What can hang from each mark:
k655: k173 k650
k173: k650 k655
k183: k650
k650: k173 k183 k429 k566 k831
k429: k566 k831
k831: k650

Every row comes from one small tree of marks. Brackets hold a mark, then the marks that hang from it, in the order of their numbers. Every link used is in the known rows. Which tree was each row made from?
Known rows:
(k655 (k650 k173 k183 k566 k831)): [-25.2 -20.0 -38.1   6.6  56.1 -19.0 -18.3  -8.5  13.7 -20.2  -1.7 -23.3
   9.6  -5.3  63.3   5.8  -5.4   2.4 -22.5  34.2  14.4]
(k655 (k173 (k650 k429))): [ -7.2  -5.8  -6.3  10.9  26.4  -1.7 -10.0  11.6  -2.1 -17.1  -6.3  -6.3
  -9.3  14.1  27.8   6.2 -13.7  -0.4 -18.6  27.1   8.4]
(k655 (k650 k173 k183 k429 k566 k831)): [-31.0 -12.8 -40.7   5.7  71.9 -22.7 -21.8  -7.9  15.9 -25.7   1.4 -33.9
  12.1  -8.4  71.6  16.6   0.1   2.8 -18.3  43.6  20.9]
(k173 (k650 k183 k429) k655): [-13.5   9.0 -16.8   4.4  29.8  -9.9  -7.2  29.3   7.1 -23.0   9.3  -6.1
   4.7  23.2  36.4   8.4  -1.7 -39.3 -20.8  57.8  14.9]
(k183 (k650 k831)): [-10.2   0.4  -4.2  10.3  11.2  -3.0 -10.6  -4.7  12.3   3.8   2.5  -7.0
   5.6  13.7  21.8   4.2   0.1  -9.6 -12.3  16.8   7.3]
(k429 k831): [ 5.8  8.5 -2.7 15.6  5.0  6.6  7.8 -6.4 -1.2 16.4 -5.7 -1.5  4.9 -4.5
 15.5 -1.6 -9.2 -5.3  7.1  4.2  6.0]
(k650 k173 k183 k566 k831): [-17.2 -17.9 -34.0   8.5  52.1 -13.1 -15.6  -1.7  20.5 -14.1   1.1 -19.8
   2.3  -9.5  70.7  16.6  -8.7  -0.1 -14.1  19.3  13.1]
(k650 (k173 k655) k566 k831): [-11.0 -10.3 -33.6   1.9  39.3  -2.0  -4.3  -1.4  20.2 -10.9   1.3 -15.9
   8.0  -5.0  63.5   8.5 -17.0 -24.6  -3.7  21.3   3.8]
(k183 (k650 (k173 k655) k429 k566 k831)): [-26.2   2.1 -27.9  -4.6  48.4  -3.2 -16.9  -0.4  20.8 -20.6   6.7 -27.4
   1.5  10.9  64.5  21.1 -10.3 -24.7  -1.2  45.6  15.5]
(k831 (k650 k173 k183 k429 k566)): [-35.3 -11.0 -28.1   3.1  47.9  -6.8  -5.7  15.0  13.1 -16.0  -4.9 -13.7
 -22.4  -8.9  47.5  22.3 -16.7   2.5  -5.9  35.8  24.2]
(k173 (k650 k429 k566) k655): [-18.1  15.0 -20.0  -4.2  31.0  -5.6   2.1   9.4   6.5 -17.1   6.6  -7.3
  -3.4  17.2  47.3   5.1  -6.8 -41.7  -7.1  50.6  13.6]
(k650 k173): [ -5.8 -12.3 -14.3  -4.1  17.7  -0.8  -7.1  10.6  -0.9 -11.3  -0.4 -12.4
  -0.3  -3.0  12.8   5.8  -8.8   1.6   0.9   2.6   4.8]
(k650 k183 k429): [-10.8   4.2  -6.7   0.6  29.5 -10.5 -13.6   9.9   7.5 -18.1   6.7 -14.6
   1.3  -0.4  22.8  21.0   8.7   3.5  -4.6  25.9  12.6]
(k173 (k655 k650)): [ -5.1  -1.6 -14.2  -6.6   8.2  -0.3  -3.3   5.8   3.3 -17.0   0.5  -1.4
  11.5  11.3  11.6  -7.2  -6.9 -24.9  -8.3  35.3  -3.6]
(k650 k173 k183 k429 k566): [-26.1  -5.4 -29.6 -12.0  59.9 -12.1 -19.1   4.7  11.2 -33.5   5.4 -29.7
 -10.7  -7.4  60.9  29.1  -4.5   6.0   3.6  33.8  20.5]
(k650 k183 k429 k566): [-20.5   6.6 -15.3  -9.0  42.0 -11.3 -12.0  -6.0  11.8 -21.8   5.7 -17.7
 -10.2  -4.1  48.5  23.0   4.2   4.9   2.7  31.0  15.8]
(k183 (k650 k566)): [-18.9   5.0  -5.7 -12.6  11.6   1.3  -9.7 -12.8   5.9  -9.0   1.2  -6.2
 -15.9  14.9  26.1   5.4  -6.2  -4.3   3.4  23.3   8.2]
(k429 k566): [ -1.3  14.9 -19.9   4.6  12.8   0.2  -7.5  -8.4   0.0   6.8  -8.7  13.7
  -8.3  17.9  11.2  -2.6  -4.4 -11.5  -2.9  -1.9  -4.2]
(k831 (k650 k173 k183 k566)): [-29.3 -18.5 -26.3   3.7  33.0  -2.8  -2.4  14.4  11.0 -10.2  -8.7  -2.6
 -24.3  -6.1  39.4  11.6 -21.9   2.4 -10.4  26.5  17.5]

Which tree is each row?
[-15.8  -4.8 -26.2  15.8  29.4   7.8   7.1  11.3  10.4   2.9 -10.6  -1.9
 -11.9  -4.5  50.4   6.8 -30.9 -17.2  -0.4  35.9  17.0] => (k429 (k831 (k650 (k173 k655) k183 k566)))
[-19.0  15.4 -26.5   3.4  43.2   1.6 -18.9  -0.4   3.5  -5.9  -4.0 -16.9
  -7.1  21.2  41.4  16.3 -12.8 -14.8   5.1  32.1  17.8] => (k183 (k650 k173 (k429 k566 k831)))
[-12.5  -6.1 -15.9  17.8  41.6  -6.2  -8.7  -1.9   8.4 -11.9  -6.8 -10.9
  -6.5   7.6  57.0   8.5 -14.7  -3.6 -21.5  28.9  11.1] => (k655 (k173 (k650 k429 k566 k831)))
[-22.9 -13.2 -29.5 -10.4  38.7  -9.5 -10.8 -11.5  -0.2 -20.9  -4.2 -19.1
  -1.4  -3.7  37.2  -0.4  -8.9   4.8  -4.7  25.3   9.9] => (k655 (k650 k173 k566))
[-20.6 -10.3 -27.1   9.8  41.8 -17.9 -13.1 -17.4  14.7 -11.4  -1.3 -13.4
   9.9  -3.0  53.2   1.2   1.7   1.6 -23.4  32.2  10.6] => (k655 (k650 k183 k566 k831))
[-23.2   9.9 -23.9 -10.5  42.1   5.2 -12.0   0.1  10.2 -19.8   2.8 -25.2
  -7.7  12.7  58.8  18.8 -18.2 -23.8  13.6  50.6  18.4] => (k183 (k650 (k173 k655) (k429 k831) k566))
[-10.8  13.3 -13.5   3.0  21.5  -5.2   1.0  22.3   3.2 -14.3   7.5  -5.3
   6.0  20.0  26.9   2.7  -3.5 -42.5 -12.9  46.3  11.2] => (k173 (k650 k429) k655)
[-20.9  13.4 -19.8  13.4  45.9 -12.8  -2.4   0.9   4.3  -5.3   1.7 -13.5
  -6.5   7.3  61.0  10.9  -3.4 -15.5 -11.2  43.6  27.4] => (k173 (k650 k183 (k429 k831) k566))
[-30.7  -5.1 -27.9  -1.9  37.5   2.3   3.4  15.1  12.7 -13.9  -4.9 -10.2
 -17.7  -5.2  41.9  15.4 -23.0 -17.5   2.5  37.8  16.1] => (k831 (k650 (k173 k655) k429 k566))
[-16.0   5.8 -21.0 -12.8  28.2  -3.8  -5.0  -3.6   7.8 -24.6   2.4 -11.7
   6.2   6.7  34.9   2.7  -4.9 -24.1   0.1  46.5   3.6] => (k173 (k655 (k650 k429 k566)))
[-25.5   8.1 -20.5  -6.5  44.7   1.1 -12.7  -7.5   6.6 -13.1   0.6 -27.8
 -10.9   6.3  54.9  19.6 -13.4  -6.3  13.0  37.6  22.5] => (k183 (k650 k173 (k429 k831) k566))
[-13.3   3.0 -48.2  15.1  66.6 -11.7 -25.2  17.7  24.0 -19.9   2.1 -16.6
  13.8  12.5  69.4  24.3  -7.5 -30.9 -18.1  40.6  10.1] => (k650 (k173 k655) k183 (k429 k566) k831)
[-16.7  12.8 -29.9  28.9  50.4 -21.0 -13.6   7.5  11.8   1.3   1.4  -5.2
   6.7  19.9  53.6   9.2   5.5 -24.5 -33.7  33.8  19.6] => (k173 (k650 k183 (k429 k566) k831))
[-10.4  10.4 -35.3  28.0  29.2   8.7   3.9   0.9   1.9  24.9 -21.7  12.2
 -14.9   8.7  34.0  -1.3 -29.5 -17.8  -2.2  10.7  10.7] => (k429 k566 (k831 (k650 k173)))
[ -9.7  12.7 -43.5   7.8  58.9  -0.6 -18.8  18.2  10.6 -18.9  -3.0 -14.0
   2.1  13.9  61.7  22.0 -17.8 -29.8   0.4  46.7  14.0] => (k650 (k173 k655) k183 (k429 k566 k831))
[-23.4  -3.7  -9.6  13.3  24.2  -5.7  -0.6  19.3  10.6  -3.6  -3.9  -2.0
 -12.8  -3.5  17.3  15.5  -6.0   0.3 -12.6  30.0  17.9] => (k831 (k650 k183 k429))
[-12.8 -12.7 -12.9   2.4  36.4  -4.7 -18.4  -3.3  -0.8 -28.4  -9.2 -17.0
   0.2   4.4  26.7   6.2 -10.5  14.2 -14.9  34.7   4.4] => (k655 k173 (k650 k429))
[-28.0  -5.1 -36.5  -0.1  65.6 -13.7 -16.8  -7.5   5.8 -25.2  -2.5 -32.0
   2.7  -6.4  65.6  14.7  -8.2   3.7  -4.1  48.9  23.7] => (k655 (k650 k173 k183 (k429 k831) k566))
